Known rows, with every way that one mark hangs from another:
topas[bubol ralasiz[pevaf tovap]]: [-0.54 -0.04  0.36  0.23 -0.35  0.16  0.04 -0.06 -0.12  0.31 -0.35 -0.54
  0.23 -0.21 -0.09  0.00 -0.18 -0.25 -0.20  0.20 -0.11 -0.14]
ralasiz[topas]: [ 0.10 -0.05  0.20  0.09  0.00 -0.04  0.33  0.29 -0.15 -0.07 -0.16 -0.16
 -0.03 -0.02 -0.25  0.00 -0.04  0.11  0.41  0.09  0.32  0.06]
ralasiz[redidit[papap]]: [-0.35 -0.05  0.18 -0.01  0.08  0.22 -0.19  0.43 -0.11  0.06 -0.30  0.09
 -0.03 -0.08  0.02  0.16 -0.07 -0.04  0.32  0.71  0.10 -0.11]
mapoma[pevaf]: [-0.08  0.04  0.29  0.11 -0.01  0.08  0.06  0.46  0.01  0.06 -0.12 -0.36
 -0.15 -0.23 -0.51 -0.05 -0.05 -0.01  0.80  0.11  0.07 -0.01]
papap[redidit[kuper]]: [ 0.05  0.03  0.42  0.02  0.14  0.23  0.33  0.52  0.06 -0.34  0.23  0.13
 -0.07  0.29 -0.40  0.00  0.22 -0.07  0.55 -0.06  0.16  0.25]
tovap[ralasiz[redidit[papap] topas]]: [-0.29  0.05  0.11  0.03  0.17  0.01 -0.11  0.16 -0.17  0.10 -0.38  0.21
 -0.09  0.04  0.08  0.15 -0.09  0.15  0.05  0.46 -0.09  0.15]
kuper[redidit[ralasiz[tovap]]]: [ 0.14 -0.10  0.40 -0.11 -0.44  0.33 -0.08  0.14  0.05 -0.45 -0.01 -0.03
 -0.38  0.01 -0.27  0.07  0.07 -0.16  0.25 -0.22 -0.38 -0.16]
kuper[redidit[ralasiz[pevaf tovap]]]: [ 0.10 -0.09  0.32 -0.14 -0.32  0.38 -0.04 -0.08  0.16 -0.25 -0.01  0.11
 -0.25  0.00 -0.22  0.21 -0.09 -0.06 -0.26 -0.06 -0.35 -0.02]
topas[bubol ralasiz[pevaf redidit]]: [-0.73  0.03  0.28  0.18 -0.40  0.12 -0.08  0.16 -0.01  0.41 -0.44 -0.36
  0.26 -0.13  0.13  0.26 -0.33 -0.17 -0.39  0.41  0.20  0.06]
kuper[redidit[papap ralasiz]]: [ 0.13 -0.31  0.24 -0.36 -0.46  0.23 -0.12  0.24  0.02 -0.48 -0.17  0.12
 -0.46 -0.21 -0.11  0.30 -0.08  0.08  0.02 -0.09 -0.17 -0.15]
bubol[topas[ralasiz]]: [-0.35 -0.02  0.09  0.05 -0.33  0.20 -0.11  0.50 -0.13 -0.15 -0.35 -0.38
  0.03  0.08  0.03  0.21 -0.25 -0.37  0.38  0.12  0.03  0.07]
papap[redidit[ralasiz[tovap]]]: [-0.10  0.10  0.45  0.04 -0.14  0.45 -0.13  0.32  0.05 -0.22  0.15  0.07
 -0.18  0.19 -0.35 -0.24  0.23 -0.22  0.39  0.07 -0.20 -0.02]
tovap[ralasiz[pevaf redidit topas[bubol]]]: [-0.51  0.16  0.33  0.37 -0.11 -0.19  0.13 -0.07  0.19  0.32 -0.40 -0.01
  0.33  0.06 -0.11  0.24 -0.34  0.03 -0.29  0.34 -0.07  0.36]
kuper[redidit[ralasiz]]: [ 0.19 -0.16  0.33 -0.18 -0.53  0.22  0.02  0.30  0.08 -0.48 -0.06 -0.01
 -0.43 -0.01 -0.18  0.21  0.00 -0.04  0.14 -0.33 -0.12  0.00]
ralasiz[pevaf redidit topas]: [-0.19  0.07  0.14  0.10  0.17  0.11  0.15  0.12  0.03  0.29 -0.20  0.14
  0.20  0.09 -0.06  0.23 -0.26  0.16 -0.18  0.57  0.40  0.22]
bubol[topas[ralasiz[pevaf redidit tovap]]]: [-0.71  0.18  0.09  0.14 -0.11  0.45 -0.36  0.16  0.01  0.27 -0.34 -0.09
  0.29  0.17  0.12  0.31 -0.37 -0.46 -0.12  0.65 -0.14  0.08]
bubol[topas[ralasiz[redidit tovap]]]: [-0.68  0.21  0.15  0.16 -0.22  0.39 -0.38  0.41 -0.10  0.03 -0.32 -0.24
  0.16  0.20  0.07  0.18 -0.21 -0.56  0.42  0.50 -0.17 -0.04]
papap[redidit[kuper ralasiz[tovap]]]: [-0.07  0.06  0.51 -0.01 -0.15  0.43  0.04  0.29  0.16 -0.46  0.30  0.13
 -0.19  0.16 -0.25 -0.08  0.39 -0.16  0.36 -0.28 -0.25  0.10]
ralasiz[topas tovap]: [ 0.02  0.01  0.27  0.17  0.07  0.09  0.22  0.14 -0.20 -0.04 -0.12 -0.17
  0.03  0.03 -0.32 -0.13  0.05 -0.03  0.53  0.23  0.07 -0.08]
ralasiz[redidit[kuper] topas]: [-0.15  0.05  0.26  0.08  0.01  0.01  0.27  0.33  0.01 -0.17 -0.05  0.05
  0.06  0.11 -0.02  0.28  0.12  0.10  0.29  0.07  0.33  0.26]
papap[redidit[ralasiz[topas]]]: [ 0.09 -0.01  0.33 -0.07 -0.19  0.17  0.12  0.33  0.07 -0.28  0.09  0.14
 -0.17  0.11 -0.30 -0.11  0.06  0.12  0.18 -0.12  0.32  0.19]
topas[bubol ralasiz[redidit[kuper]]]: [-0.68  0.01  0.42  0.16 -0.54  0.04  0.08  0.38 -0.04 -0.03 -0.29 -0.45
  0.11 -0.09  0.20  0.26  0.03 -0.22  0.09 -0.07  0.11  0.07]
bubol[topas]: [-0.21  0.04  0.20  0.20 -0.11  0.12 -0.02  0.56  0.13 -0.28 -0.27 -0.12
  0.14  0.14 -0.27  0.21 -0.25 -0.36  0.78  0.25 -0.03  0.08]
tovap[ralasiz[pevaf topas]]: [ 0.00  0.02  0.17  0.15  0.25 -0.05  0.29 -0.08 -0.05  0.13 -0.20  0.02
  0.02  0.10 -0.10  0.09 -0.18  0.20 -0.25  0.06 -0.10  0.36]

Rows:
[-0.21  0.04  0.46  0.35 -0.28 -0.13  0.23  0.11 -0.04 -0.05 -0.28 -0.35
  0.28 -0.11 -0.47 -0.10 -0.06 -0.16  0.56  0.19  0.01 -0.16] | ralasiz[topas[bubol] tovap]
[-0.27 -0.04  0.19  0.04  0.01  0.37 -0.01 -0.02 -0.28  0.32 -0.20 -0.33
 -0.02 -0.07  0.07 -0.02 -0.07 -0.14 -0.24  0.24 -0.07 -0.06] | topas[ralasiz[pevaf tovap]]
[-0.47 -0.13  0.28  0.16 -0.44  0.04  0.13  0.10 -0.09  0.29 -0.39 -0.53
  0.16 -0.23  0.02  0.14 -0.30 -0.12 -0.32  0.10  0.14  0.02] | topas[bubol ralasiz[pevaf]]
[ 0.32 -0.16  0.26 -0.23 -0.50  0.06  0.19  0.17  0.05 -0.49 -0.06  0.02
 -0.39 -0.03 -0.23  0.23 -0.07  0.17  0.02 -0.35  0.12  0.07] | kuper[redidit[ralasiz[topas]]]
[-0.18 -0.09  0.32  0.26 -0.22 -0.20  0.38  0.01  0.12  0.14 -0.33 -0.21
  0.34 -0.17 -0.33  0.15 -0.34  0.08 -0.06  0.22  0.29  0.12] | ralasiz[pevaf topas[bubol]]
[-0.52  0.14  0.36  0.36 -0.14  0.01  0.09 -0.07  0.18  0.32 -0.32 -0.08
  0.50 -0.03 -0.30  0.12 -0.27 -0.10 -0.06  0.63  0.09  0.01] | ralasiz[pevaf redidit topas[bubol] tovap]
[-0.34  0.17  0.37  0.18  0.08  0.30  0.04  0.32 -0.03 -0.14  0.01  0.00
  0.04  0.15 -0.06  0.11  0.27 -0.21  0.54  0.22 -0.16  0.01] | ralasiz[redidit[kuper] tovap]
[-0.22 -0.21  0.31 -0.11 -0.23  0.31 -0.12  0.15 -0.03 -0.47 -0.04 -0.01
 -0.27 -0.27  0.13  0.15  0.33 -0.01  0.17 -0.17 -0.42 -0.18] | redidit[kuper papap ralasiz[tovap]]
[-0.28 -0.06  0.41  0.23 -0.50 -0.02  0.09 -0.19  0.23 -0.01 -0.26 -0.22
  0.21 -0.27 -0.18  0.09 -0.15  0.01 -0.23 -0.01 -0.11 -0.05] | redidit[ralasiz[pevaf topas[bubol] tovap]]
[-0.40  0.00  0.29  0.00  0.14  0.31 -0.15  0.26 -0.08 -0.13 -0.12  0.14
  0.00 -0.01  0.02  0.19  0.20 -0.11  0.37  0.46 -0.20 -0.11] | ralasiz[redidit[kuper papap] tovap]
[-0.70 -0.03 -0.07 -0.11 -0.11  0.34 -0.43  0.25  0.00  0.24 -0.51  0.05
  0.18 -0.03  0.27  0.53 -0.55 -0.22 -0.33  0.80  0.05  0.09] | bubol[topas[ralasiz[pevaf redidit[papap]]]]
[-0.78  0.10  0.33  0.24 -0.35  0.24 -0.16  0.02 -0.06  0.46 -0.39 -0.36
  0.31 -0.09  0.05  0.09 -0.23 -0.31 -0.28  0.51 -0.06 -0.09] | topas[bubol ralasiz[pevaf redidit tovap]]
[ 0.03 -0.15  0.22 -0.07 -0.21  0.06  0.36 -0.02  0.18 -0.29  0.03  0.03
 -0.08 -0.17  0.12  0.37  0.03  0.29 -0.42 -0.42  0.15  0.30] | redidit[kuper ralasiz[pevaf topas]]
[-0.32 -0.08  0.25 -0.07  0.06  0.19 -0.01  0.42 -0.03 -0.17 -0.16  0.16
 -0.03 -0.05  0.11  0.32  0.12  0.01  0.30  0.38  0.04  0.02] | ralasiz[redidit[kuper papap]]
[-0.20 -0.05  0.30  0.08 -0.15  0.37 -0.08  0.00  0.07 -0.03 -0.06 -0.07
 -0.10 -0.13 -0.02  0.05  0.01 -0.08 -0.18  0.06 -0.30 -0.04] | redidit[ralasiz[pevaf tovap]]
[-0.53  0.11  0.18  0.06  0.02  0.46 -0.19  0.04 -0.22  0.45 -0.23 -0.17
  0.07  0.02  0.17  0.07 -0.11 -0.20 -0.34  0.53  0.00 -0.02] | topas[ralasiz[pevaf redidit tovap]]
[-0.36 -0.09  0.17 -0.09  0.21  0.24  0.02  0.16  0.10  0.04 -0.17  0.28
  0.07 -0.06  0.15  0.46 -0.08  0.12 -0.22  0.54  0.06  0.15] | ralasiz[pevaf redidit[kuper papap]]
[-0.65 -0.05  0.05 -0.12 -0.25  0.26 -0.30  0.47 -0.03 -0.23 -0.36 -0.02
  0.06  0.00  0.33  0.55 -0.19 -0.25  0.16  0.30 -0.02  0.12] | bubol[topas[ralasiz[redidit[kuper papap]]]]
[-0.31  0.01  0.08  0.02  0.31  0.05 -0.08 -0.08 -0.04  0.32 -0.36  0.35
  0.05  0.01  0.13  0.30 -0.28  0.23 -0.49  0.61 -0.09  0.26] | tovap[ralasiz[pevaf redidit[papap] topas]]
[-0.48  0.20  0.41  0.41 -0.23 -0.23  0.10  0.18  0.04  0.10 -0.39 -0.15
  0.22  0.11 -0.16  0.10 -0.13 -0.08  0.20  0.19 -0.12  0.22] | tovap[ralasiz[redidit topas[bubol]]]
[-0.71 -0.15  0.30 -0.03 -0.51  0.05 -0.09  0.32 -0.09 -0.03 -0.41 -0.28
  0.08 -0.26  0.28  0.36 -0.03 -0.11 -0.05  0.14  0.08 -0.07] | topas[bubol ralasiz[redidit[kuper papap]]]
[ 0.27 -0.33  0.16 -0.39 -0.47  0.07  0.03  0.09  0.01 -0.49 -0.19  0.19
 -0.41 -0.23 -0.13  0.30 -0.13  0.28 -0.12 -0.14  0.07 -0.08] | kuper[redidit[papap ralasiz[topas]]]
[-0.03 -0.33  0.14 -0.25 -0.17  0.08  0.17 -0.09  0.11 -0.29 -0.09  0.19
 -0.15 -0.35  0.20  0.44 -0.04  0.41 -0.55 -0.18  0.11  0.17] | redidit[kuper papap ralasiz[pevaf topas]]
[-0.37  0.14  0.32  0.16  0.24  0.34  0.07  0.09  0.12  0.09  0.02  0.13
  0.17  0.12 -0.01  0.23  0.06 -0.12  0.03  0.40 -0.15  0.15] | ralasiz[pevaf redidit[kuper] tovap]
[-0.74 -0.10  0.25  0.03 -0.48  0.07 -0.27  0.33 -0.20  0.22 -0.55 -0.32
  0.10 -0.28  0.16  0.21 -0.21 -0.17  0.00  0.50  0.12 -0.19] | topas[bubol ralasiz[redidit[papap]]]
[-0.53  0.07  0.24  0.00  0.02  0.43 -0.04  0.02 -0.13  0.24 -0.07 -0.11
  0.06  0.04  0.27  0.24  0.06 -0.14 -0.35  0.21 -0.06  0.12] | topas[ralasiz[pevaf redidit[kuper] tovap]]
[-0.43  0.00  0.22 -0.02  0.27  0.35 -0.09  0.02  0.05  0.08 -0.12  0.29
  0.14 -0.04  0.07  0.33  0.00  0.00 -0.12  0.63 -0.18 -0.01] | ralasiz[pevaf redidit[kuper papap] tovap]
[-0.13 -0.28  0.27 -0.19 -0.32  0.19 -0.01  0.30  0.01 -0.51 -0.08 -0.01
 -0.34 -0.28  0.20  0.29  0.23  0.11  0.09 -0.28 -0.15 -0.04] | redidit[kuper papap ralasiz]
[-0.22 -0.17  0.25 -0.07 -0.22  0.35 -0.29  0.17 -0.09 -0.22 -0.20 -0.04
 -0.25 -0.28  0.04 -0.01  0.14 -0.08  0.21  0.15 -0.39 -0.29] | redidit[papap ralasiz[tovap]]
